Each row was made from one small tree. The marks that hang from a mark follow it in brackets, in alphabetical order. Every link used is in the known rows. Write each row's tree.
Known rows:
boke(fipu(dilot fomad kefof)): [-1.20 -1.23  0.92  0.11  1.49  0.02 -1.02  0.99 -2.54 -1.92  0.90 -2.15
  1.78  0.44 -4.36 -3.04 -1.47  3.03 -3.07 -0.52 -3.04  1.89]
tepet(fipu(dilot fomad)): [-0.56 -0.87  0.35  1.06 -1.22 -1.33  0.01  0.79 -1.58 -1.55 -0.26 -4.66
  1.31  1.01 -3.73 -2.85 -2.89  2.44 -3.24 -1.07 -4.47  2.53]
tepet(fipu(dilot(zifed) fomad kefof)): [-0.30 -2.71 -0.87  0.50  0.27  1.05 -0.96  1.08 -2.48 -1.87  1.04 -3.07
  1.61 -0.71 -4.22 -4.65 -2.98  1.30 -3.76 -0.44 -4.59  1.66]
tepet(fipu): [-0.01 -0.66 -4.04  0.84 -1.94 -0.71  0.65  0.65 -0.41 -1.88 -1.15 -3.68
  2.00 -0.44 -4.19 -1.31 -1.03  0.94 -1.93  0.63 -3.91  2.06]
mado(tepet): [-1.11 -2.12 -3.55  0.79 -1.65 -0.65 -0.63  1.17 -1.11 -1.42  0.05 -5.85
  2.03  0.54 -4.30 -0.96 -0.42 -0.66 -3.24  0.04 -1.21  2.83]
tago(zifed(dilot)): [-3.22 -2.03 -1.26  0.75 -1.65 -1.25  0.57  1.34 -1.60 -1.86  1.16 -2.23
  0.94  0.16 -4.14 -1.14 -1.96 -0.27 -3.06  0.76 -0.62  1.54]
fipu(dilot(zifed) fomad kefof(mado)): [-2.92 -1.39  0.82  0.86  0.77  0.64 -1.15  1.05 -2.81 -1.88  2.39 -0.64
  0.85 -1.51 -3.95 -4.39 -2.10 -0.06 -3.58 -2.77 -3.66  1.37]
tago(zifed(boke(fipu(fomad)) dilot)): [-3.16 -0.73  2.11  0.37 -1.73 -0.43 -0.49  0.01 -1.59 -1.45  1.34 -3.01
  0.79  0.57 -3.54 -2.86 -0.98  4.26 -3.45  0.77  1.57  2.31]
bolizil(fipu(dilot)): [-1.25 -1.74 -1.20  1.36  0.65 -0.49 -0.01  1.40 -1.96 -1.99  0.09 -2.38
  1.24  0.77 -3.22 -1.83 -2.43  2.43 -2.66  0.77 -1.21  2.09]
mado(kefof tepet(fipu)): [ 0.22 -1.83 -4.31 -0.29 -2.09 -0.36  0.97  0.01 -1.70 -1.59  0.66 -3.94
  2.22  0.72 -4.45 -0.89  0.29 -0.06 -2.96  0.52 -3.67  3.39]
kefof(fipu(dilot)): [-1.81 -1.80 -1.70 -0.27 -0.25 -0.64  0.19  1.17 -2.27 -1.98  0.12 -3.52
  1.25  1.41 -3.11 -1.45 -2.53 -0.21 -2.53  1.35 -2.71  2.47]
fomad(fipu(dilot(zifed(tago)))): [-2.69 -1.84 -2.02  2.84  1.85 -0.59  0.35  2.98 -2.56 -2.09  1.41 -4.44
  1.98  0.38 -5.45 -2.97 -1.71 -1.26 -3.37 -0.09 -3.98  1.54]
boke(fipu(dilot kefof)): [-0.74 -1.09 -1.67  0.91  1.49 -0.04 -0.37  0.61 -2.64 -2.48  0.42 -0.73
  2.02 -0.04 -4.73 -2.02 -1.39  2.03 -2.14  0.83 -3.12  1.50]
tepet(fipu(dilot(zifed) fomad kefof(mado))): [-1.57 -0.98  0.17  0.89  0.29  0.93 -0.90  0.47 -2.35 -1.88  1.75 -0.18
  1.01 -1.93 -3.80 -4.42 -2.47  1.37 -3.33 -1.74 -5.78  1.63]
kefof(fipu(dilot(zifed(boke)) fomad) mado): [-3.39 -0.67  1.14  0.67 -0.99  0.85 -1.27 -0.17 -2.46 -1.56  1.99 -2.65
  0.12 -0.08 -1.99 -4.30 -2.14  1.01 -3.79 -0.76 -1.09  2.78]
fipu(dilot fomad kefof): [-1.31 -1.92  1.52  0.15  0.24 -0.39 -1.23  1.85 -2.23 -1.89  1.19 -2.57
  1.55  0.48 -4.26 -2.54 -2.45  0.40 -3.26 -1.00 -1.78  1.89]
tepet(fipu(dilot(zifed))): [-0.51 -1.98 -4.30  1.69 -0.56 -0.21  0.57  0.41 -2.27 -2.15  0.17 -3.41
  1.30 -0.19 -4.15 -4.06 -2.69  0.74 -2.94  0.84 -5.05  1.84]
mado(kefof(fipu(dilot(zifed) fomad)) tepet): [-2.02 -4.47 -1.60 -1.68  0.21  0.63 -0.16  0.59 -4.39 -1.23  2.89 -5.00
  1.07  2.34 -3.00 -4.03 -1.39 -0.66 -5.30 -0.02 -3.31  3.90]
tago(zifed): [-2.22 -2.31 -2.15  0.44 -1.55 -0.82  1.04  1.98 -1.46 -1.78  0.49 -2.90
  1.50  0.23 -3.58 -0.10 -0.77 -0.60 -2.91 -0.24 -1.83  1.46]
dilot(zifed(boke)): [-1.53 -1.55 -3.86  1.99 -2.37  1.07 -0.74  0.36 -1.44 -1.95  0.43 -4.41
  1.60 -0.52 -4.03 -3.57 -0.30 -0.79 -2.64  0.83  1.24  1.88]
dilot(zifed(boke(fipu) tago)): [-2.21 -0.65 -4.20  2.52 -0.45  0.98 -0.46  0.12 -1.21 -1.94  0.59 -1.90
  2.32 -0.48 -4.61 -4.41  0.85 -0.16 -2.28  1.84 -0.97  1.76]
kefof(fipu(dilot(zifed(boke))) mado(tepet)): [-2.97 -1.86 -1.88  0.82 -1.31  1.22 -1.50 -0.30 -2.59 -1.68  2.07 -3.00
  0.56 -0.04 -2.45 -2.87 -1.70  0.07 -3.92  1.11 -0.90  3.44]
boke(fipu(dilot kefof(mado(tepet)))): [-1.86 -0.35 -1.25  1.01  1.17  0.21 -1.00  0.19 -2.62 -1.92  1.61  0.12
  1.66 -0.89 -4.51 -1.26 -0.86  2.18 -2.95 -0.75 -3.80  2.46]
mado(kefof(fipu) tepet): [-1.13 -2.97 -3.99 -1.54 -1.09  0.17  0.50  0.61 -2.36 -1.51  1.19 -4.10
  1.92  1.66 -3.39 -0.41  0.43 -1.54 -3.23  1.38 -1.66  3.68]
boke(fipu(dilot(zifed) fomad kefof)): [-1.12 -2.44 -1.10  0.48  2.12  1.03 -1.08  0.89 -3.43 -1.90  1.41 -2.55
  1.58 -0.32 -4.45 -5.26 -1.61  2.43 -3.65 -0.33 -3.75  1.60]

Which tree is each row?
[-2.49 -1.24  2.48  0.30 -0.10 -0.21 -1.91  1.23 -2.29 -1.40  2.09 -2.14
  1.16 -0.32 -3.88 -1.93 -2.07  0.65 -4.05 -2.91 -2.60  2.75]	fipu(dilot fomad kefof(mado(tepet)))
[-2.19  0.41  1.17  1.67  1.68 -0.20 -0.34  2.45 -2.34 -2.47  1.60 -0.92
  1.44 -1.26 -4.87 -0.10 -1.55  1.08 -2.32 -1.83 -2.88  1.48]	fomad(fipu(dilot kefof(mado)))
[-3.34 -2.43  0.62  0.61 -0.46  0.88 -1.52  0.92 -2.15 -1.53  1.60 -3.50
  1.40  1.33 -2.76 -5.16 -2.27 -1.37 -4.02  1.10 -0.85  2.66]	kefof(fipu(dilot(zifed(boke tago)) fomad))
[-2.26 -2.77  0.05 -0.79 -0.95  0.91 -0.23 -0.16 -3.75 -1.81  2.79 -3.42
  0.73  1.91 -2.65 -4.68 -1.30 -0.10 -4.08  0.40 -0.50  3.28]	mado(kefof(fipu(dilot(zifed(boke)) fomad)))
[-2.55 -1.29 -3.42  2.17 -1.75  0.50 -0.78  0.88 -0.90 -1.93  0.74 -2.71
  2.08 -0.38 -4.47 -4.03  0.00 -2.81 -2.49  1.01  0.04  1.67]	dilot(zifed(boke tago))
[-2.06 -0.32  2.70  1.03  0.54  0.39 -1.84  0.76 -1.87 -1.99  1.53 -0.50
  2.25  0.56 -4.46 -3.76 -1.03  1.34 -2.75  0.36 -0.72  2.14]	zifed(boke(fipu(dilot fomad kefof)) tago)
[-2.93 -1.73 -1.15  1.69  1.66 -0.53 -0.06  1.01 -2.75 -1.60  1.31 -2.82
  1.58  0.91 -4.43 -5.85 -1.46  0.71 -3.83 -0.31 -5.43  1.88]	boke(fipu(dilot(zifed(tago)) fomad))
[-1.97 -2.15 -0.73 -2.05 -0.83 -0.37  0.58  0.75 -2.02 -1.43  1.46 -3.79
  1.46  1.69 -2.91 -1.86  0.09 -0.32 -3.13 -0.15 -2.20  3.06]	mado(kefof(fipu(fomad)))
[-1.72 -3.15 -0.06  0.61  0.84  0.69 -1.32  1.81 -3.07 -1.89  1.58 -3.11
  1.49 -0.23 -4.39 -4.69 -2.43 -0.39 -3.98 -1.43 -2.66  1.54]	fipu(dilot(zifed) fomad kefof)
[-1.48  0.36  1.93  0.56 -0.28 -0.32 -0.75  0.62 -1.51 -1.87  1.19 -0.03
  1.14 -1.27 -3.71 -2.45 -2.52  1.96 -2.72 -2.22 -5.26  1.98]	tepet(fipu(dilot fomad kefof(mado)))
[-2.15 -1.76  3.16  0.34  1.36  0.79 -2.12  1.35 -2.18 -1.24  2.21 -1.19
  1.36 -0.54 -2.86 -1.64 -2.10  3.19 -4.01 -2.04 -1.54  2.87]	bolizil(fipu(dilot fomad kefof(mado(tepet))))
[-1.58 -1.68 -4.19  1.81  1.23 -0.21  0.48  0.14 -3.27 -2.17  0.71 -3.10
  1.19  0.17 -4.37 -4.54 -1.34  1.66 -3.00  0.81 -4.47  1.63]	boke(fipu(dilot(zifed)))
[-2.73  2.03 -0.36  1.51 -0.65  0.81 -1.46 -1.18 -1.03 -2.46  1.38  1.97
  1.26 -2.15 -4.62 -2.54  0.01  2.42 -1.35  0.83  1.17  1.67]	zifed(boke(fipu(kefof(mado))) dilot)
[-2.62 -1.95  1.59  0.83  2.21  1.70 -1.39  1.20 -2.76 -1.69  2.31  0.34
  0.89 -1.56 -2.92 -4.24 -2.15  2.62 -3.64 -2.08 -2.74  1.39]	bolizil(fipu(dilot(zifed) fomad kefof(mado)))
[-1.66 -1.89  1.64  0.89  0.71 -0.57 -0.59  1.62 -1.92 -1.43  0.57 -3.93
  1.14  1.35 -2.82 -2.75 -2.66  3.41 -3.56 -0.63 -1.25  2.42]	bolizil(fipu(dilot fomad))
[-1.88  0.98 -2.47  0.78  0.71  0.46 -0.33  0.08 -1.38 -2.19  0.39  1.24
  1.81 -2.14 -4.38 -1.23  0.82  1.72 -1.40 -0.98 -3.41  1.22]	boke(fipu(kefof(mado)))
[-1.89 -1.00 -0.01  1.22 -1.04 -0.31  0.47  0.33 -2.49 -2.14  0.98 -1.50
  1.05  1.10 -3.38 -1.46 -1.21  2.94 -2.97  1.20 -0.75  1.89]	tago(zifed(boke(fipu(dilot))))
[-3.34 -3.13 -0.51 -0.01  0.91  0.00 -0.52  1.86 -2.33 -1.36  1.61 -3.46
  1.44  1.42 -3.18 -4.95 -2.55 -1.89 -4.03  0.32 -4.20  2.30]	kefof(fipu(dilot(zifed(tago)) fomad))
[-2.17 -1.33 -0.73  0.76  0.52  2.07 -1.98  0.61 -1.45 -1.67  1.24 -1.20
  2.67 -1.00 -4.59 -5.33  0.62  0.59 -2.99  0.82 -0.65  1.55]	dilot(zifed(boke(fipu(fomad kefof)) tago))
[-1.52 -0.17 -0.59  0.33 -2.22 -0.67 -0.71  0.28 -0.23 -0.82  0.43 -4.47
  1.28 -0.70 -3.40 -1.68 -0.81  2.26 -3.53 -2.02 -4.45  3.33]	kefof(mado(tepet(fipu(fomad))))
[-3.43  0.89  1.22  1.47 -1.11 -0.99 -1.34 -0.23 -0.57 -1.51  0.93 -2.34
  1.71  0.69 -4.55 -4.39 -0.51  1.91 -2.70  1.40  1.01  2.53]	zifed(boke(fipu(fomad)) dilot tago)
[-1.69 -2.07 -1.93 -0.95 -0.13 -0.74  1.26  0.59 -3.25 -2.20  1.35 -1.68
  1.11  1.99 -3.29 -1.48 -1.47 -1.23 -2.52  1.06 -2.90  2.78]	mado(kefof(fipu(dilot)))
[-2.06 -2.21  1.06 -0.68 -0.22 -0.81 -0.56  1.22 -2.24 -1.41  0.73 -4.93
  1.01  1.92 -2.61 -2.49 -2.83  0.78 -3.49 -0.28 -2.54  2.89]	kefof(fipu(dilot fomad))
[-2.68 -2.41  0.50  0.55  0.55  0.84 -2.04  1.09 -3.09 -1.40  2.69 -2.49
  1.06 -1.13 -3.92 -4.03 -1.91 -0.17 -4.68 -2.76 -3.08  2.47]	fipu(dilot(zifed) fomad kefof(mado(tepet)))
[-0.72  0.70 -2.23  0.70 -1.04  0.47 -0.31  0.41 -0.33 -2.14  0.00  0.97
  1.87 -2.57 -4.20 -0.89 -0.56  0.53 -1.35 -0.55 -4.59  1.47]	tepet(fipu(kefof(mado)))
[-2.89 -2.12 -1.94  1.12 -0.55  0.91 -0.84  0.74 -2.19 -2.02  1.33 -2.17
  1.68  0.92 -3.29 -3.97 -1.95 -2.46 -2.97  2.36 -1.04  2.30]	kefof(fipu(dilot(zifed(boke tago))))
[-3.12  0.38  2.10  0.75 -0.16  0.44 -2.28  0.33 -0.78 -1.81  1.50 -0.46
  2.29 -0.28 -5.12 -4.18 -0.30  1.32 -2.40  1.35  1.52  2.01]	zifed(boke(fipu(fomad kefof)) dilot tago)
[-0.46 -3.21 -1.99 -0.09 -0.65 -0.22  0.38  0.13 -3.72 -1.33  2.27 -4.98
  1.34  1.32 -4.14 -4.52 -1.66  0.98 -4.93 -0.59 -5.18  3.61]	mado(kefof tepet(fipu(dilot(zifed) fomad)))
[-1.76 -0.19  0.91  0.88 -1.44 -1.14 -0.65  0.01 -1.55 -1.09  1.00 -3.85
  0.86  0.14 -3.30 -2.28 -2.55  2.49 -4.02 -2.33 -5.06  3.50]	kefof(mado(tepet(fipu(dilot fomad))))
[-1.76 -0.70  0.19  1.01  0.50 -1.33 -0.14  0.51 -2.42 -1.59  0.27 -4.24
  1.21  1.34 -3.87 -3.31 -1.62  3.49 -3.21 -0.64 -3.78  2.35]	boke(fipu(dilot fomad))
